Each row comes from the steps of one walk. Every step used is in the known rows, and no mark comes twice. Write the walk behind each row, first mark first.
Known rows:
lovurir > fiduf: [ -6   6  -2 -12  11  -5  10   3   5  -9   7  -4  -1 -15   1 -12  -5 -13
   5   1   8 -12  14  -8  -2 -13  -9  -5   9   9   1  -4  -6  -2  -6 -29
   1  -2  -1   5   8  -5 -12  12  -6  -1  25  -1   4  -9]
reveb > zeni > mago > fiduf: [ -1 -12  -2 -10   7  -1  11   3 -10 -26  -4  -5  -4   3  -7 -13  -8 -21
   8   4  -1  -1  16  -7  -4 -12 -28   1  -4 -26  -2  -2 -11  -3  -6  -7
  -9 -20  -2   3  10 -12  -8 -11  -8   2  12   0   5   1]
bilin > zuvira > lovurir > fiduf > mago > zeni: [ -6   9   5  -5   5  -6  16   2   1 -20  -4  -6  -5 -13 -12 -18  -2 -12
  13   1  27  -3  21  -9  -1 -23 -24  10   6  12   4  -5 -12  -2 -12  -6
   0   1   5  -1   5  -8  -9  -3  -7  -4  15   1   2  -9]
bilin > zuvira > lovurir: [ -5   3   0 -11   1 -12  13   1   7 -10  -7  -5  -2  -8 -12 -17   7 -12
   6   2  11  -7  20  -8  -8 -19 -27   8   3  23  -1  -7  -7  -2 -10   5
   6 -14   2  -1  11  -3  -7   1   0  -1  19   0   2  -3]
bilin > zuvira > lovurir > fiduf > nido: [ -9   7   1  -8  10  -4  19  -1   1  -4   4  -5  -5 -21 -12 -17   5  -7
  14   4  13  -6  18 -10  -9 -27 -29  10   9   1   2  -8 -14   1  -5  -9
   8   6   7   5   8  -3 -13  10  -9  -8  28  -2   3 -10]
zeni > mago > fiduf: [ -2  -3  -2 -11   9  -4   2   4  -4 -26  -9  -4  -3  -4  -6 -14  -9 -18
   7   3  11  -4  15  -7  -8 -12 -16   0  -4  -8  -4  -3 -11  -2  -5  -7
 -10 -15  -2   0   8 -11  -5  -4  -8   4   2   1   7  -2]
lovurir > zuvira: [ -4   6  -3 -15   8  -8  -7   3  16 -14   5  -5   5  -9  -1 -12   1 -18
  -3   4   0  -7  16  -9  -7  -4 -25  -9   2  15  -3  -9  -5  -3  -6 -18
   5  -2   0   3   9  -6  -9  12  -9  -3  17   4   0  -9]
zuvira > lovurir > fiduf > nido > tugerer: [-12  -1  -3  -3   9  -1   8   3  -5   2   5  -6  -3 -26  -7  -9  -1  -4
  17   1  12 -15  16 -13 -11 -23 -46   9   9   2  -2  -8  -9   2 -10   9
   7   9   3   4   5  -4 -11   9 -10  -7  36   1   2 -12]
botime > tugerer > nido > fiduf > mago > zeni: [ -8 -17  -3 -11   8   1   6   3   1  -3   0  -6  -2 -13 -14 -14  -3  -6
  15  -3  13  -2  17 -16  -8 -16 -32   1   8 -12  -2  -2 -10  -1 -17  -4
  -5  -1  -2   1   1 -16 -16  -8 -16  -4  -6   2  -1  -8]
reveb > zeni > mago > fiduf > lovurir: [ -5  -7  -1  -6   9   1  -9   1  -3 -25  -9  -6  -4   1  -8 -17  -7 -19
  10   3  15   0  15 -12  -7 -13 -25   4  -8 -12  -2  -9 -19  -4  -5   8
  -8 -14  -4   1  11 -11  -6 -11 -11   2   8   2   3   0]
reveb > zeni > mago: [  0 -16   0 -10   4  -7   9  -2  -5 -17   0  -5   0   8  -7 -14  -5 -18
   2   5  -4   0  18  -7  -3  -9 -37  -2  -1 -25  -2  -3 -11  -5 -10 -18
  -1 -19  -5   0  13  -9 -10  -7  -2   1   9   1   0   1]
reveb > zeni > mago > fiduf > lovurir > zuvira: [ -4   1  -3  -9  11   4 -18   3   6 -33  -2  -8   1  -1  -5 -17  -5 -23
   4   9  14   0  16 -12 -11  -6 -31   2 -10  -3  -2 -11 -17  -3  -2   0
   1 -17   0   1  10  -9  -6  -5 -15  -6  17   3   2  -6]
lovurir > fiduf > mago > zeni > reveb: [ -8  -3   0  -8  10 -10  23  -1   5 -27  -3  -6  -1  -9  -4 -16 -10  -6
   9  -2  12  -3  18 -12   1 -12 -25   7   5  -1  -3  -3 -10  -4 -12 -24
  -9  -2   0  -4   5 -14  -5  -6  -5  -4   4   2  -3  -9]
lovurir > fiduf > nido: [ -9   3  -1  -9  14  -4   9  -1   1   0   9  -4  -2 -19  -6 -12   0  -6
  13   2   4  -7  14 -10  -6 -18 -22  -2  11 -11   0  -7 -12  -1  -6 -25
   0  18   2   6   6  -6 -15  15 -14  -4  20   0   2 -10]
tugerer > nido > fiduf > lovurir > zuvira > bilin: [-13  -3  -3 -18  17  -5 -13   4  19  -7   7 -10   1 -25  -7 -20   5 -21
   4   3  16 -17  18 -14 -18 -10 -33   1   4   0  -5 -13  -8  -3  -5   4
  13 -12  -4   1   3  -4 -12   8 -23  -7  19   1   2  -7]
bilin > zuvira > lovurir > fiduf: [ -6  11  -1 -11   6  -5  19   5   5 -16   3  -5  -4 -16  -6 -17   1 -13
   6   4  17 -12  19  -8  -7 -22 -21   7   7  22   3  -7  -8   0  -5 -11
  10 -13   6   2   9  -1 -10   7  -2  -4  32  -3   4  -8]
fiduf > lovurir: [ -8   3  -2  -8   7  -8 -16  -1   9  -3  -9  -5   0  -5  -4 -16   0 -11
   8  -1  17  -5  14 -13  -6 -12 -17  -2   0  24  -4 -12 -13  -5 -11   2
   0   1  -7   0  11  -8  -7   5  -6   2   4   5   1  -4]
botime > tugerer > nido: [ -5 -14  -8 -21   8  -1  12   6   7   4   8  -4   1 -13  -6 -10   4  -6
   5  -2   0  -8  15 -11 -13 -12 -32  -9   7  -5  -5  -2  -4  -1 -11 -21
   6  -7  -6   2   6 -11 -16   7 -18  -3  10  -2   2  -8]
mago > fiduf > nido: [ -8  -2  -2  -9  12  -3   5   1  -4  -3  -3  -4  -3 -13 -13 -11   3  -9
  16  -1   0  -5  13 -11  -6 -20 -25   1   5 -19  -3  -5 -13   0  -7   0
 -11  16   2   6   7 -11 -10   5 -17   0  11   3   5  -5]
fiduf > nido > tugerer > botime: [-13  -4  -2  -9   8  -9  18   4   3  -1   3  -3  -3  -9 -11  -8  -4  -8
  12  -3  13 -22  15 -12 -14  -9 -42   3   1  -8   0 -13  -6   0 -13   2
   7  10   3  -1   6  -5 -14   8 -14  -7  24   6  -3  -7]
siragos > bilin > zuvira: [ -2   5  -1 -16   7 -17  26  -1  25  -8  -4  -5  -6  -8 -10 -18   2 -15
   1   4   0 -13  17  -6 -10  -7 -33 -12   6   7  -2  -5  -9  -4  -9 -16
  -4  -7   5   3  10  -6  -8  11  -5  -6  25  -2   1  -5]
tugerer > nido > fiduf > lovurir > zuvira: [-10  -4  -7 -13  15   2 -22   4  20  -6   5  -7   2 -15  -4 -20   2 -16
   6   3  17  -8  13 -17 -17  -5 -31  -2   0  13  -2 -13 -13  -1  -6   4
   5  -6   1   0   5  -6 -12   9 -17  -8  16   3  -1 -10]
botime > tugerer > nido > fiduf > mago: [ -9 -23  -6 -14  10   2   6   5   7   6  10  -6  -4 -13  -6 -15   5  -3
  14  -3   8  -3  13 -14 -16 -14 -24   4   5 -14  -1  -5 -13   0 -14   0
   0  -1  -2   1   0 -17 -17  -1 -11  -7  -3   1  -1  -8]
botime > tugerer > nido > fiduf: [ -8 -20 -10 -19  11   2   8   6   8   6   6  -5  -1 -16  -9 -12  -1  -6
   8  -2  -1 -11  14 -16 -14 -13 -28  -3   9  -7  -3  -2  -4   2 -11  -9
   3 -14  -3   5   3 -11 -19   2 -12  -4   7  -2  -1  -7]
mago > zeni > reveb: [ -7  -4  -1 -11   7 -18  20  -1   7 -23 -12  -4   3  -3  -9 -13  -9  -9
   5  -3  -3  -7  19 -12   4  -9 -33   1   6   5  -7  -2  -2  -4 -13 -21
 -11 -12  -3  -4  10 -11  -4  -6  -4   2   3   3  -2  -3]
botime > tugerer: [ -6  -5  -5 -16   4  -5   7   3   7  -5   0  -4   2  -7  -5  -8  -1  -7
   1   1  -3  -7  18 -12  -5 -12 -19  -8   5  14  -6  -4  -4  -2 -10 -19
   5  -7  -9   8   9 -11 -13   2  -6   0   6   1   1  -6]
zuvira > lovurir > fiduf: [ -7   8  -1  -9   7   1   6   4  -2 -12   4  -5   0 -17   0 -13  -3 -15
   6   1  19 -13  16  -9  -4 -21 -15   3   6  24   0  -4  -8  -3  -5 -14
   8  -2  -1   2   9  -5 -10   7  -3   2  24  -2   6  -6]
bilin > zuvira: [ -4   3  -1 -15   5 -20  17   1  14  -6  -3  -4  -3  -5 -10 -17   4 -11
   4   2   0  -6  18  -6  -6  -9 -25  -1   6   9  -1  -9  -5  -1 -11 -13
  -1 -13   4   3   9  -4 -11   7  -1  -5  20   1   0  -5]

Write each row's walk:
[-12  -5  -5  -6  10  -7   7   5  -4   2  -4  -4  -5 -19 -11  -8  -2  -8
  23  -1   1 -12  14 -11 -10 -17 -46   4   6 -17  -5  -6  -9   3 -11  16
  -8  11   3   5   3  -8  -9   5 -15  -5  27   4   2 -10] : mago > fiduf > nido > tugerer
[ -7  -2   2 -12  13  -3  -8   2   8 -34  -1 -10   0 -13  -7 -18  -1 -29
   2   9  11  -8  20 -10 -12 -11 -33   4  -6 -13  -5 -11 -13  -5   0   3
   8 -22  -5   5   8  -7  -5  -6 -20  -4  22   2   5  -2] : reveb > zeni > mago > fiduf > lovurir > zuvira > bilin
[-10   7   1 -13  16  -4 -15   2  12 -33  -3  -9   0 -17  -6 -19  -2 -25
   0   8  22 -11  20 -10 -15 -11 -21   1  -6   3  -7 -12 -12  -4   0   2
   7 -19  -4   4   5  -6  -4  -1 -21  -1  12   3   8  -5] : zeni > mago > fiduf > lovurir > zuvira > bilin
[ -6  -4  -1  -8  12  -1   3  -1  -9 -14  -3  -4  -4  -9 -12 -13  -4 -10
  13   3   7   0  15  -9 -10 -19 -27   1   0 -26  -4  -5 -17  -1  -5  -5
 -11   6   1   2   6 -12  -9  -1 -15   0  -2   1   5  -4] : zeni > mago > fiduf > nido
[-11  -6  -3  -6   7 -13   5   1   1  10   2  -4  -2 -16 -10  -9   0  -3
  18  -1  -1 -12  16 -12 -10 -14 -51   3   9 -10  -5  -8  -8   2 -15   9
  -2  13   1   3   6  -7 -10   8 -10  -6  25   5  -2 -11] : fiduf > nido > tugerer
[-13  -2  -3  -9  10  -4  22   7   1  -8   0  -4  -6 -12 -12  -8  -7 -12
  15  -3  14 -23  14 -12 -14 -11 -38   5  -1 -14   0 -11  -8   1  -9   8
   0   5   5   0   5  -7 -13   5 -19  -6  28   5   0  -7] : mago > fiduf > nido > tugerer > botime
[ -5  10  -4 -10  12   1 -26   3  12 -34  -5  -7   0  -9  -3 -18  -5 -20
   1   7  23  -1  16 -12 -14  -6 -20  -2 -11  16  -4 -13 -17  -2  -1   0
   0 -11   1   1   7  -9  -3   1 -14  -4   8   4   5  -8] : zeni > mago > fiduf > lovurir > zuvira
[ -7   3   1  -6   6   2   2   3  -2 -10   7  -6  -4 -13   1 -15   3 -11
  10   0  24  -6  14  -9  -6 -22 -10   9   1  14   2  -7 -15  -4  -9  -3
   5  10  -1  -1   6 -12  -8   4  -3  -1  11   1   5  -8] : zuvira > lovurir > fiduf > mago
[ -4 -13   0  -7  11   0  12  -1 -10 -14  -1  -5  -4  -2 -14 -12  -2 -14
  16   5  -2   1  15  -9  -8 -18 -37   5  -1 -43  -1  -5 -17  -1  -5  -6
 -10   1   1   5   9 -12 -11  -5 -15  -2  10   0   3  -1] : reveb > zeni > mago > fiduf > nido
[ -8  -1   2  -5   7  -6  20  -1  -2 -30  -4  -7  -1 -11  -5 -16  -7  -9
   9  -3  20  -4  19 -13   0 -20 -26  13   3  11  -3  -3 -10  -4 -11 -11
  -4  -4  -1  -7   6 -13  -3 -10  -3  -1   5   1  -1  -7] : zuvira > lovurir > fiduf > mago > zeni > reveb
[-10 -14  -2  -6  10   0  27   5  -9 -20   2  -5  -7  -3 -14  -9 -11 -16
  13   2  10 -17  16 -11 -15 -10 -49   9  -5 -40   2 -11 -11   0  -9   9
   1  -6   5   0   7  -7 -13  -7 -18  -9  24   4  -2  -3] : reveb > zeni > mago > fiduf > nido > tugerer > botime
[-12 -13  -9 -14  12   4 -10   3  11   4   0  -7  -2 -14  -8 -17   0  -5
  12  -1  19  -7  14 -19 -16 -13 -26   0   3  10  -4 -10 -13   0 -10   9
   3 -11  -7   1   4 -11 -16   0 -14  -4   4   1  -1  -7] : botime > tugerer > nido > fiduf > lovurir
[ -5   8   2  -9   7  -2  20   2  11 -15   5  -8  -8 -17  -3 -20   4 -12
   7   4  24 -10  16  -5 -12 -18 -21   6   2  13   4  -7 -18  -5  -7  -5
   4   5   6   0   5  -9  -7   7  -4  -8  24  -3   5  -8] : siragos > bilin > zuvira > lovurir > fiduf > mago
[ -6   1   1  -9  10  -3   6   2   4  -6   8  -5  -4 -12   1 -14  -1  -8
  10   0  16  -5  13  -8  -4 -13  -7   2   4  -1   2  -7 -13  -4 -10 -18
   0  11   0   1   4 -13 -10   7  -5  -2  13   1   3 -10] : lovurir > fiduf > mago
[-14  -7  -6 -19  16   0  -8   5  21 -10  10 -10   2 -29  -7 -17   6 -17
   1   3  13 -15  20 -16 -19 -12 -33   0   4   6  -7 -11  -7  -1  -5   2
  19 -17  -6   6   2  -7 -15   4 -25  -8  16   0   2  -8] : botime > tugerer > nido > fiduf > lovurir > zuvira > bilin
[ -7  -7   1  -8   7 -15  15  -3   5 -22  -9  -5   0  -2  -8 -15  -5  -7
  10  -4   6  -2  18 -11   1 -10 -30   7   2   0  -6  -3  -8  -5 -16 -11
 -11  -2  -2  -6   7 -16  -3  -8  -4  -1  -7   5  -3  -5] : fiduf > mago > zeni > reveb
[ -7 -16  -3  -4   9  -3  12   3 -11 -10  -1  -6  -5  -9 -14  -9  -6 -11
  20   4  -4  -6  16 -11 -11 -15 -60   8   1 -39  -3  -6 -13   3 -10  15
  -8  -4   2   5   6 -10 -10  -5 -14  -7  24   2   0  -6] : reveb > zeni > mago > fiduf > nido > tugerer
[ -7   1  -2  -7  11   0 -17   1   2 -24 -13  -6  -4  -3  -6 -18  -8 -15
   9   3  27  -1  14 -12 -10 -13 -13   2  -9   7  -4 -10 -18  -3  -5   8
  -8 -11  -5   0   8 -11  -4  -5 -10   3  -2   3   6  -3] : zeni > mago > fiduf > lovurir
[ -6   7   4  -3   5   1   4   1  -6 -17  -4  -5  -2 -13  -7 -14  -4 -13
  13  -1  28  -6  18 -11   2 -24 -18   7   5  13   2  -3 -12  -5 -12  -8
  -1  10   0  -3   7 -11  -8  -4  -8   1  10   3   2  -6] : zuvira > lovurir > fiduf > mago > zeni
[ -6   4   2  -8   6  -3  14   3   5 -14   5  -6  -7 -13  -3 -19   5  -9
  11   2  24  -4  17  -7  -9 -21 -17  13   3  15   5  -7 -15  -2  -9  -3
   5   1   5   0   5  -8  -9   4  -2  -6  20   0   4  -9] : bilin > zuvira > lovurir > fiduf > mago
[-11 -12  -7 -12  13  -2 -10   3  10   7  -3  -6  -3 -14  -7 -20   0 -10
  13  -3  21  -8  12 -17 -15 -12 -27   2   5   6  -1 -10 -14  -1 -11  11
  -1  -6  -3  -3   5  -8 -13   3 -13  -3   7   2  -1  -6] : tugerer > nido > fiduf > lovurir
[ -8 -13  -1  -8   8  -7  -3   2   5   3  -1  -6  -4  -5  -6 -17   0  -7
  13  -2  11  -5  13 -12  -8 -12 -15   6   3  -7   1  -7 -14  -3 -14   9
  -7   6  -2   0   3 -15 -12  -2   1  -2  -3   5  -2  -6] : nido > fiduf > mago
[-14   3  -2  -5   9   1  20   6  -2  -8   8  -5  -4 -18  -8  -9  -6 -10
  12  -1  26 -26  16 -13 -15 -18 -38   9   2   5   2 -12  -7   1  -8   3
  15   7   5  -1   6  -3 -14   8 -14  -7  35   3  -1  -9] : zuvira > lovurir > fiduf > nido > tugerer > botime
